Each row comes from the steps of one walk. Every step used is in the known rows, and no mark comes twice. Write the walk behind each row, first mark first.
In the rows, 128 means zero.
Known rows:
geluf > tozi > ziro > solap > sigovi: [167  92 100 109 175 145 125 118 123  99 114 113 101 131  93 143 173 129
 144 130 106  84 114 105 164 190  83 132  78 126]
pitemer > bagi > sigovi > tozi > ziro: [181  85  90 127 190 139 129 125 116 114 145 106  92 124 113 127 130 141
 151 119  97 121 109 100 163 153 117 149  64  88]
vevef > sigovi > tozi > ziro: [186 116  93 130 196 118 135 130 114 103 146 123  88 107  98 122 115 135
 178 101 123  90 119  96 152 181 132 152  77  94]
tokole > bikom > vevef > sigovi > tozi: [178 110  89 162 194  91 110  94  98 102 162 118  74 140 105 137 111 122
 140 117 112  69 148  74 111 197 140 156  89  93]
tokole > bikom: [174 103 111 122 167 126 115 117 119 103 139 128 101 121  95  99 119 130
 123 133 121  91 138  90 121 168 114 137 102  96]
bubit > solap > sigovi: [164  85 113 123 187 136 101 108 139  77 151 111  85 125 103 152 139 118
 132  99 104  95 115 112 142 183 114 108  89 107]
sigovi > tozi > ziro > vamola > bikom > vevef: [201 120  56 125 206 143 122 103  94 123 131 117  92 130  98 147 155 118
 167 121 119 105  84  76 144 207 111 161  96 103]
bikom > vevef > sigovi > tozi: [186 110  81 165 201  91 111 103  95  96 150 118  71 125 108 151 121 117
 162 100 114  87 137  94 128 193 134 153  80 102]
pitemer > bagi > sigovi: [171  79 102 135 171 141 118 110 123  92 140 110  95 134 108 124 131 127
 124 121 104 112 130 111 147 150 107 123  78 101]
geluf > tozi > ziro > solap: [175 107 105 111 171 136 136 127 113 108  94 120 106 110  95 124 164 140
 152 133 128  92 112 106 154 183  78 142  86 121]
gimev > sigovi > tozi > ziro > vamola > bikom: [189 103  82  97 180 147 126 121 111 103 141 109 103 116  91 114 147 116
 185  99 113  85  83  74 152 195 120 157  97  95]
bagi > sigovi: [192  98  96 131 167 132 105  98 121 101 137 118  94 116  91 121 132 118
 135 121 106 100 130 115 140 158 112 122  85 118]
tokole > bikom > vevef > sigovi > tozi > ziro: [188 114  84 143 202 109 126 105  97 117 156 116  80 131 101 129 116 141
 150 127 115  74 131  69 127 199 137 159  85  84]
gimev > sigovi > tozi > ziro > solap: [173 102 101 108 175 126 138 142  97 102 118 103  99 104 106 113 145 135
 179 104 105  99 105  95 160 159 104 166  97  95]
vevef > sigovi: [178 111 105 141 176 120 120 114 120  83 140 128  88 119  93 117 115 122
 153 103 130  82 140 106 137 178 124 126  91 107]
sigovi > tozi > pitemer > tokole: [167  86  82 121 171 109 103 142 107  85 151 117 118 127 100 113 115 124
 133 112  98 112 101  90 143 162 113 177  93  95]
vamola > ziro > solap > sigovi: [162 103  85 121 171 150 108 108 114  94 120 100  97 127 103 155 167 124
 133 122 101 106 104 116 156 163  98 114 111 144]
bikom > vevef > sigovi: [187 109  88 157 189 112 118  96 100  87 137 122  77 127 100 138 125 123
 146 114 124  84 141 101 129 190 122 130  91 105]
sigovi > tozi: [181 106  97 132 185 107 115 130 112 104 140 128  90 107 109 123 125 117
 164 103 117 110 121 105 140 165 119 156  83 102]
geluf > tozi: [180  91 108 125 164 115 112 117 122  97 126 131  97 108  93 123 146 122
 151 118 125  86 126 108 135 187  99 133  71 122]
tokole > bikom > vevef > sigovi: [180 109  95 155 180 109 112  89 105  95 151 121  81 139  97 123 114 130
 123 130 121  65 153  78 111 195 129 131  99  96]
ziro > vamola: [184 109  89 125 181 130 113 129 112  89 122 131 103 118  78 115 139 123
 161 137 131 103 113  94 137 185  97 133  98 118]
ziro > solap: [165 114 106 127 170 130 124 124 108  95 103 123 102 120 103 119 142 122
 142 120 124 107 126 115 143 158  89 138 111 117]
bubit > solap > ziro > vamola: [170 102  96 116 195 142 117 124 121  88 122 122  98 110  83 144 134 134
 161 131 128 122  77  99 138 193  83 110 128 110]
bubit > solap > sigovi > tozi: [165  86 108 130 198 118  97 115 135  85 164 111  78 126 113 162 135 110
 150  86  96  99 111 106 141 187 128 131  82 104]
tokole > bikom > vevef > sigovi > tozi > pitemer > gimev: [165  96  83 156 184  88  94 109  85  95 184 108 103 156  97 140 113 157
 106 130  95  52 145  67 117 199 150 178 100  89]
pitemer > tokole > bikom > vevef > sigovi > tozi > geluf: [165  93  74 147 185 106 114  89  90  85 164 116 101 168 100 114  89 109
 131 111 123  89 130  69 121 203 118 157 103  86]
vevef > sigovi > tozi > pitemer: [168  98  93 141 183 103 105 136 113  78 157 128 101 124  94 133 115 127
 154  99 113  81 126  94 139 174 146 164  93  98]
vamola > bikom > vevef: [188 109  86 132 176 137 114  82 105 111 128 122  88 130 114 140 145 106
 126 105 118 101 119 104 133 184 115 130 100 103]

Write each row's walk:
[168 106  97 107 184 157 131 126 118  98 116 115 101 129  99 132 158 132
 142 130 106 105 115 110 169 168  92 130 100 110]	tozi > ziro > solap > sigovi
[180 110  61 147 203 132 114  77  94  88 144 130  97 165  92 155 128  87
 171  92 140  86 110  81 133 226 124 144 116 109]	ziro > vamola > bikom > vevef > sigovi > tozi > geluf
[171  92  93 127 179 109 105 147 109  93 145 129 107 115  99 128 130 129
 152 111 104 105 112  99 142 159 128 170  93  98]	sigovi > tozi > pitemer
[193 107  55 125 210 149 111  94 107 113 150 112  88 148 100 167 166 107
 155 120  98  98  88  76 154 217 117 150  89 105]	solap > sigovi > tozi > ziro > vamola > bikom > vevef
[194 123  73 138 202 132 127  86 102 117 147 114  78 130 115 149 131 117
 158  90 119  84 112  87 143 201 138 151  89  92]	vamola > bikom > vevef > sigovi > tozi > ziro
[160  54 101 132 156 129 100 117 126  82 142 111 112 141  94 137 151 136
 114 130  93  84 123  99 143 165 111 137  69 110]	geluf > tozi > pitemer > bagi > sigovi
[171 109  92 106 191 163 114  97 127  99 125 120 100 122  92 149 142 114
 145 110 129 115  70  98 136 204  92 104 141 110]	bubit > solap > ziro > vamola > bikom
[160 103  80 128 182 131 103 115 107 101 136  98  91 128 113 168 161 118
 147 109  94 111  99 109 157 163 112 137 101 140]	vamola > ziro > solap > sigovi > tozi
[197 121  61 149 217 114 126 117  90 101 139 116  81 128  84 147 135 135
 185 131 127  89 107  74 141 216 121 159  82 104]	bikom > vevef > sigovi > tozi > ziro > vamola
[171  97  63 146 181 115  99  89  97  87 167 105 101 161 111 144 118 102
 119  90 100  77 107  80 131 197 135 168 102  91]	vamola > bikom > vevef > sigovi > tozi > pitemer > tokole
[187 121  64 157 203 117 106  81  99  97 151 118  80 150 100 160 138  94
 163  97 127  73 116  77 123 224 130 149  99 113]	ziro > vamola > bikom > vevef > sigovi > tozi
[163  78 100 114 163 115 116 126  90  82 157 113 117 127 100 107 112 137
 160  90 109  97 120  98 155 179 119 158  99  91]	pitemer > gimev > sigovi > tozi > geluf
[155  91  88 134 169 101 100 124 114  79 176 113 115 152  93 104  92 125
 118 117 103  68 128  66 119 182 134 175 101  87]	vevef > sigovi > tozi > pitemer > tokole > bikom
[180 115  80 108 181 159 119 107 117 108 120 132 110 126  86 129 142 111
 150 127 128 120  83  97 145 190  88 119 136 111]	solap > ziro > vamola > bikom
[161  67  99 129 165 140 106 126 122  81 144 114 111 140  98 128 135 138
 112 130  93 106 120 104 148 143 117 135  90  96]	tozi > pitemer > bagi > sigovi
[167 103 101 106 172 121 132 141  85 103 132  92 110 116 107 111 140 160
 155 110  99  89 110  95 166 169 104 175  97  97]	pitemer > gimev > sigovi > tozi > ziro > solap
[143  83  79 122 173 121  95 134 110  75 148 104 119 158 105 137 140 110
 118 115  81 103 106  96 154 163  98 173 104 107]	ziro > solap > sigovi > tozi > pitemer > tokole
[168 115  90 120 167 142 122 116 102 102 103 106 102 106 103 137 156 135
 142 124 121 115 101 116 147 153  94 122 118 141]	vamola > ziro > solap
[168  85  71 135 177 100  95 119  89  99 163 109 110 149 103 120 118 130
 106 138  90  95 113  64 118 178 117 184 100  84]	sigovi > tozi > pitemer > tokole > bikom > vevef
[189 127  75 121 198 144 127 109 118 104 146 121  97 131  90 130 131 111
 181  99 134  78  97  78 147 213 131 151  96 105]	vevef > sigovi > tozi > ziro > vamola > bikom
[165  85  91 123 188 131 108 118 116  85 151 134 102 143 101 139 125 101
 161  96 111 118 121 107 159 176 117 141  94 101]	solap > sigovi > tozi > geluf
[151  73  99 133 181 117 113 159 110  84 146 125 107 134 116 129 125 138
 143 111 102 119 112  94 148 152 125 168  86  82]	sigovi > tozi > pitemer > bagi
[166  91  91 125 174 106  97 144  97  96 159 118 120 124 101 127 125 155
 129 117  97  95 117  99 148 169 130 180  94 100]	sigovi > tozi > pitemer > gimev
[182 119  57 148 207 127 112  85  95 107 146 120  84 145  98 167 134 102
 164 110 119  99  96  81 132 220 113 140 125 108]	solap > ziro > vamola > bikom > vevef > sigovi > tozi
[150  60 109 126 162 123 113 145 122  78 133 125 114 134 102 128 146 144
 129 125 110  90 120  96 144 170 107 145  76 101]	geluf > tozi > pitemer > bagi
[172  80  95 144 182 121 111 115 118 100 152 109  88 136 118 133 124 120
 141 109  97 116 126 105 144 153 121 147  70  98]	pitemer > bagi > sigovi > tozi
[148  77  92 163 192 101 108 123  97  84 172 114  92 166 115 142 111 141
 118 123  99  74 141  63 121 182 146 168  93  71]	tokole > bikom > vevef > sigovi > tozi > pitemer > bagi
[189  98 102 109 171 132 132 127 121 110 118 129 101  99  89 118 150 144
 159 128 125  92 110 102 150 188 100 139  66 111]	geluf > tozi > ziro
[163  75 103 109 147 120 106 139  99  74 157 106 123 120  87 105 131 162
 123 116  91  71 121  97 151 164 124 154 103  95]	tozi > pitemer > gimev > sigovi
[158 101  96 133 185 119 107 121 114  93 137 114  92 140 114 150 146 102
 148 107  97 104 126 109 152 169 104 151  97 116]	ziro > solap > sigovi > tozi
[192 118  68 146 210 112 122 110  94 108 152 115  84 141  83 131 127 140
 162 147 122  71 120  51 122 219 127 162  92  95]	tokole > bikom > vevef > sigovi > tozi > ziro > vamola
[179  85  84 130 171 110  86 117 102 101 170 104 115 133  93 137 129 149
 115 122  80  86 122 103 145 164 132 171  88 109]	bagi > sigovi > tozi > pitemer > gimev
